What can hang from each mark
milof: bosezuk fupod
ropago: fuga gatut zeti
gatut: fuges
zeti: ropago vadum
vadum: zeti
fupod: milof
fuga: fupod
mifanov: bosezuk fuga fupod milof
fefi: ropago zazo
bosezuk: mifanov milof

Known rows, with every way that one mark hangs from another
bosezuk(mifanov(fuga milof(fupod))): [ 1.32 -3.28  0.08 -0.91  0.68  4.64 -3.68  1.94  0.31  0.17  0.20  1.18
  0.55 -1.22 -5.31 -0.11  2.17 -3.03  1.26 -1.61  1.53 -0.44 -2.92]
ropago(fuga gatut(fuges)): [ 0.76 -2.52  1.77 -0.16 -1.10  0.56 -1.69  1.90  0.09 -1.11  1.75 -0.73
  0.31 -1.79 -2.84 -0.52  1.36 -1.16  1.50 -0.07  0.66 -1.10  0.82]
ropago(fuga(fupod(milof(bosezuk))) gatut(fuges) zeti(vadum)): [ 1.47 -0.24  1.02  0.51 -0.85  2.54 -1.18  0.71  0.12  1.59  1.53 -0.90
  1.14  1.67 -4.84 -1.44  1.07  0.98  0.97 -0.32 -2.78 -0.40  1.20]
mifanov(bosezuk): [ 1.73 -2.03  0.38 -0.73  0.15  1.38 -3.08  2.43  0.05  1.23  0.91 -0.47
 -0.32 -0.74 -2.69 -1.68  2.44 -0.41  1.83 -0.97 -1.06  2.02 -1.11]
fefi(zazo): [-0.12 -1.80  0.84 -0.55 -0.22  1.13 -2.60  4.33 -0.33  0.14  0.90 -1.09
  0.70 -1.13 -2.91 -0.75  1.62 -0.14  1.54  0.01  0.10  1.64 -0.70]
zeti(vadum): [ 1.48 -1.21  1.06 -0.88 -0.11  2.14 -3.74  3.24 -0.19  0.49  0.46 -0.44
 -0.17 -0.08 -3.15  0.75  1.43 -0.97  0.93  0.43 -0.47  1.35  0.19]
mifanov(fuga(fupod)): [ 1.05 -1.76  0.72 -0.41 -0.62  3.53 -3.79  1.96 -0.31 -0.53  1.95 -0.07
  1.17 -1.51 -3.08  0.26  2.17 -3.28  1.34 -0.32 -2.99  2.09 -0.73]
fupod(milof(bosezuk(mifanov(fuga)))): [ 2.21 -2.43 -0.08 -0.62  0.28  3.82 -3.20  2.00  0.03  0.88  0.85 -0.29
  0.56  0.24 -4.80  0.71  1.63 -1.20  1.70 -2.55  0.09 -1.83 -1.47]
vadum(zeti(ropago(fuga gatut))): [ 1.46 -1.80  0.98 -0.50 -0.49 -0.26 -2.29  2.34  1.09  0.11  0.81  0.03
 -0.78  1.13 -0.87  1.27  1.48  0.20  1.42  0.02  1.12  0.92 -0.44]
fuga(fupod(milof(bosezuk))): [ 1.77 -1.51  0.39 -0.31 -0.29  2.98 -3.09  2.33 -0.51  1.34  1.54 -0.41
  1.49 -0.41 -5.53 -0.48  1.73 -0.02  1.47 -1.20 -2.77  1.71  0.42]
fefi(ropago(gatut(fuges))): [ 0.67 -2.17  1.55 -0.60  0.21  2.39 -1.46  3.76 -0.46 -0.88  0.98 -0.84
  0.36 -2.72 -3.62 -0.86  1.88 -1.10  1.91  0.98  2.67 -2.19  0.32]
mifanov(bosezuk fuga(fupod)): [ 1.45 -1.45  0.16 -0.41 -0.21  3.46 -3.50  1.46 -0.16  0.80  1.95  0.05
  0.86 -0.92 -2.52 -1.36  2.74 -2.61  1.62 -1.21 -3.60  3.26 -1.56]
zeti(ropago(fuga(fupod(milof)) gatut(fuges)) vadum): [ 1.71 -0.51  1.26 -0.46 -0.21  3.40 -2.09  1.52 -0.51 -0.33  1.02  0.84
  1.58  1.67 -4.25  0.65  0.58 -0.74  0.99  0.75 -0.99  0.61  2.20]
ropago(zeti): [ 1.48 -1.70  0.82 -0.24 -0.36  0.99 -2.85  2.47  0.48  0.53  0.68 -1.14
 -0.41 -0.13 -3.21 -1.12  2.34  0.06  1.76  0.41 -2.15  0.65 -1.36]
bosezuk(milof): [ 1.78 -3.11  1.53 -0.55 -0.15  1.23 -3.27  3.39  0.14 -0.26  1.39 -0.83
  0.09 -2.12 -4.42  0.19  1.91 -2.14  1.64 -1.00  1.35  2.05 -0.51]
vadum(zeti(ropago(fuga(fupod(milof)) gatut(fuges)))): [ 1.82 -0.58  1.21 -0.07 -0.34  2.15 -1.51  1.54  0.37 -0.89  1.28  1.08
  1.35  0.28 -3.85 -0.99  1.05 -0.15  1.68  0.28 -0.34  0.64  1.14]
mifanov(fuga fupod): [ 0.21 -2.72  1.03 -0.51 -1.02  3.45 -2.64  1.19 -0.29 -0.83  1.97 -0.07
  0.75 -0.96 -3.97  0.60  1.94 -3.31  0.97 -0.94  0.40  0.98 -0.53]
gatut(fuges): [ 1.66 -1.35  1.62 -0.59 -0.43  1.72 -2.44  3.26 -0.33 -1.13  0.99 -0.36
  0.42 -2.48 -3.58 -1.33  1.75 -1.29  1.79  0.73  0.37  0.19  0.27]
vadum(zeti(ropago(fuga(fupod) gatut))): [ 1.19 -1.20  0.88 -0.19 -1.02  0.36 -2.71  2.27  1.11  0.55  1.21  0.35
  0.27  0.57 -1.65  1.05  1.74 -0.36  1.18  0.55 -1.49  1.84 -0.08]
zeti(ropago vadum): [ 2.31 -0.61  0.87 -1.28  0.23  2.08 -3.74  3.61 -0.24  0.74 -0.29  0.20
 -0.41  1.83 -2.35  2.09  1.35 -0.32  1.03  1.30  0.08  2.16  0.14]
bosezuk(mifanov milof(fupod)): [ 1.53 -3.10  0.81 -0.77 -0.28  1.53 -3.47  4.30  0.91  0.79 -0.03 -0.07
  0.89 -3.01 -6.15  0.86  2.43 -3.14  1.09 -0.64  2.51 -0.47 -1.89]
ropago(fuga(fupod) gatut(fuges)): [ 0.47 -1.87  1.68  0.11 -1.51  1.24 -2.05  2.00  0.12 -0.73  2.16 -0.38
  1.42 -2.33 -3.30 -0.73  1.61 -1.93  1.29  0.42 -1.86 -0.05  1.07]
fefi(ropago(fuga gatut) zazo): [-1.11 -3.50  0.71 -0.37  0.07  1.39 -1.33  3.21 -0.54  0.21  1.18 -1.61
  0.81 -0.52 -0.88  0.79  1.54 -0.25  1.53 -0.10  2.03 -0.37 -0.53]
vadum(zeti(ropago(fuga(fupod(milof(bosezuk))) gatut(fuges)))): [ 2.19 -0.08  0.97  0.08 -0.61  1.65 -1.02  1.78  0.40  0.64  1.36  0.51
  0.89  0.85 -3.88 -0.72  1.05  1.15  1.57 -0.48 -0.15  0.89  1.01]

Rows
[ 1.81 -1.57  0.19 -0.29 -0.16  4.43 -3.06  1.15 -0.73  0.54  2.07 -0.20
  1.53  0.00 -4.75 -0.21  1.75 -1.47  1.51 -2.04 -2.62  1.77 -0.20]	mifanov(fuga(fupod(milof(bosezuk))))
[ 0.99 -2.80  0.19 -0.50  0.15  4.84 -2.07 -0.33 -0.62 -0.02  1.95  0.48
  1.09  0.45 -5.24 -1.88  1.97 -2.24  1.45 -2.87  0.11  1.57 -0.74]	mifanov(bosezuk fuga fupod(milof))
[ 1.88 -2.77  0.62 -0.73  0.14  1.49 -2.73  2.90  0.24  1.44  0.75 -0.20
  0.40 -2.21 -4.89 -1.41  2.79 -1.88  1.36 -1.47  1.99  3.23 -1.77]	mifanov(bosezuk(milof(fupod)))
[ 1.19 -3.15  0.41 -0.87  0.71  4.46 -3.24  1.07 -0.45 -0.55  0.99  0.99
  0.50 -0.86 -4.78 -0.58  2.00 -2.45  1.27 -1.60  1.36  2.23 -1.99]	mifanov(fuga milof(fupod))
[ 1.53 -2.04 -0.01 -0.79 -0.60  2.72 -3.19  3.01  0.42  1.76  0.20 -0.26
  0.46 -1.30 -4.09  1.48  2.50 -2.09  0.92 -1.24  1.04 -1.17 -2.49]	milof(bosezuk(mifanov(fuga)) fupod)
[ 0.74 -1.89  1.06 -0.05 -0.75  0.60 -2.39  1.32  0.81  1.02  0.89 -1.30
 -0.68  1.72 -1.92  0.50  1.46  0.09  0.83  0.16 -1.66 -0.40 -0.33]	ropago(fuga gatut zeti(vadum))
[-0.89 -0.47  1.02  0.37 -0.36  2.74 -0.57  3.10 -0.30  0.77  0.86 -1.35
  1.57  0.22 -1.60 -1.07  1.49 -0.17  1.02  2.11 -0.78  0.12  0.13]	fefi(ropago(fuga(fupod) gatut(fuges) zeti(vadum)) zazo)
[ 0.67 -3.19  0.34 -0.58 -0.30  4.91 -2.88  1.14  0.02 -0.56  1.21  0.54
  1.55 -0.46 -6.50  0.52  1.58 -3.39  1.17 -1.89  0.48 -2.13 -0.94]	bosezuk(mifanov(fuga fupod(milof)))
[ 0.57 -2.86  0.72 -0.53 -0.24  4.84 -2.34  0.30 -0.78 -1.33  2.00  0.37
  1.40 -0.21 -5.66 -0.05  1.42 -2.81  1.23 -1.92  0.56  0.37 -0.01]	mifanov(fuga fupod(milof))
[ 2.20 -1.44  0.73 -1.03 -0.02  1.83 -3.38  1.94 -0.29  0.59  0.09  0.18
 -0.41  2.47 -0.25  3.32  1.13 -0.74  0.89  0.78  0.06  2.69  0.33]	zeti(ropago(fuga) vadum)
[ 1.11 -0.70  1.29  0.39 -0.59  2.91 -1.57  0.73  0.06 -0.03  1.39 -0.26
  1.49  1.00 -4.81 -1.70  1.05 -0.27  1.06  0.43 -3.17 -0.50  1.38]	ropago(fuga(fupod(milof)) gatut(fuges) zeti(vadum))
[ 1.57 -2.53  0.41 -0.76  0.40  2.56 -2.79  2.38 -0.16  1.85  0.56  0.13
 -0.05 -0.70 -5.47 -0.94  1.99  0.23  1.13 -1.52  1.81  2.30 -1.50]	mifanov(milof(bosezuk fupod))
[ 2.27 -1.03  0.28 -0.40  0.10  2.61 -2.90  1.11  0.14 -0.14  0.81  1.09
  1.15  1.35 -2.25  0.77  1.39 -0.31  1.57 -0.14 -1.89  3.29  0.12]	vadum(zeti(ropago(fuga(fupod(milof)))))
[ 0.46 -3.53  0.61 -0.58 -0.21  3.56 -3.19  2.24  0.73  0.71  0.87  0.66
  0.55 -1.16 -6.90 -0.67  1.64 -2.09  1.14 -1.21  1.05 -0.67 -1.42]	bosezuk(mifanov(fupod milof))
[ 1.04 -1.01  1.72  0.12 -1.01  1.00 -1.42  1.52  0.56  0.13  0.96 -1.01
 -0.37  0.63 -2.34 -0.88  1.24 -0.02  1.03  0.88 -0.56 -0.87  0.44]	ropago(fuga gatut(fuges) zeti(vadum))
[ 1.45 -0.25  1.46 -0.05 -1.10  0.87 -1.80  2.41  0.89 -0.45  1.24  0.58
  0.62 -0.72 -2.23 -0.28  1.51 -0.69  1.40  1.33 -0.55  1.15  0.54]	vadum(zeti(ropago(fuga(fupod) gatut(fuges))))
[ 1.55 -1.58  0.72 -0.22 -0.47  1.42 -2.84  1.08  0.35  0.95  0.49 -0.99
 -0.48  1.72 -0.86  0.89  1.61 -0.20  0.96  0.51 -2.11  1.55 -0.67]	ropago(fuga zeti(vadum))
[ 1.66 -1.38  1.26 -0.27 -0.34  2.56 -1.84  1.26 -0.44 -1.00  1.53  0.69
  1.75  0.40 -4.39 -0.02  1.10 -0.78  1.65  0.28 -1.17  0.20  1.57]	zeti(ropago(fuga(fupod(milof)) gatut(fuges)))
[ 1.55 -1.94  1.65 -0.55 -0.68  0.54 -1.66  2.28  0.07 -0.78  1.07 -0.10
 -0.04  0.15 -2.09  0.87  1.29 -0.49  1.62  0.75  1.29 -0.30  0.63]	zeti(ropago(fuga gatut(fuges)))
[ 0.70 -3.18  0.63 -0.38 -0.35  4.48 -2.23  0.37 -0.30  0.83  2.25  0.16
  0.09  0.21 -5.22 -0.55  1.57 -1.62  1.04 -2.81  1.58  2.31 -1.25]	mifanov(fuga fupod milof(bosezuk))
[-0.19 -2.74  0.17 -0.07  0.34  1.79 -1.21  2.50 -0.43  0.66  0.46 -1.77
  0.48  0.38  0.34  0.02  2.10  0.54  1.82  0.74  0.25  1.28 -1.73]	fefi(ropago(fuga zeti) zazo)
[ 1.31 -1.07  1.00  0.66 -1.01  1.69 -0.80  0.58  0.23  1.04  2.03 -1.06
  1.13  0.19 -4.89 -2.27  1.58  0.98  1.62 -0.77 -3.10 -0.72  0.60]	ropago(fuga(fupod(milof(bosezuk))) gatut(fuges) zeti)
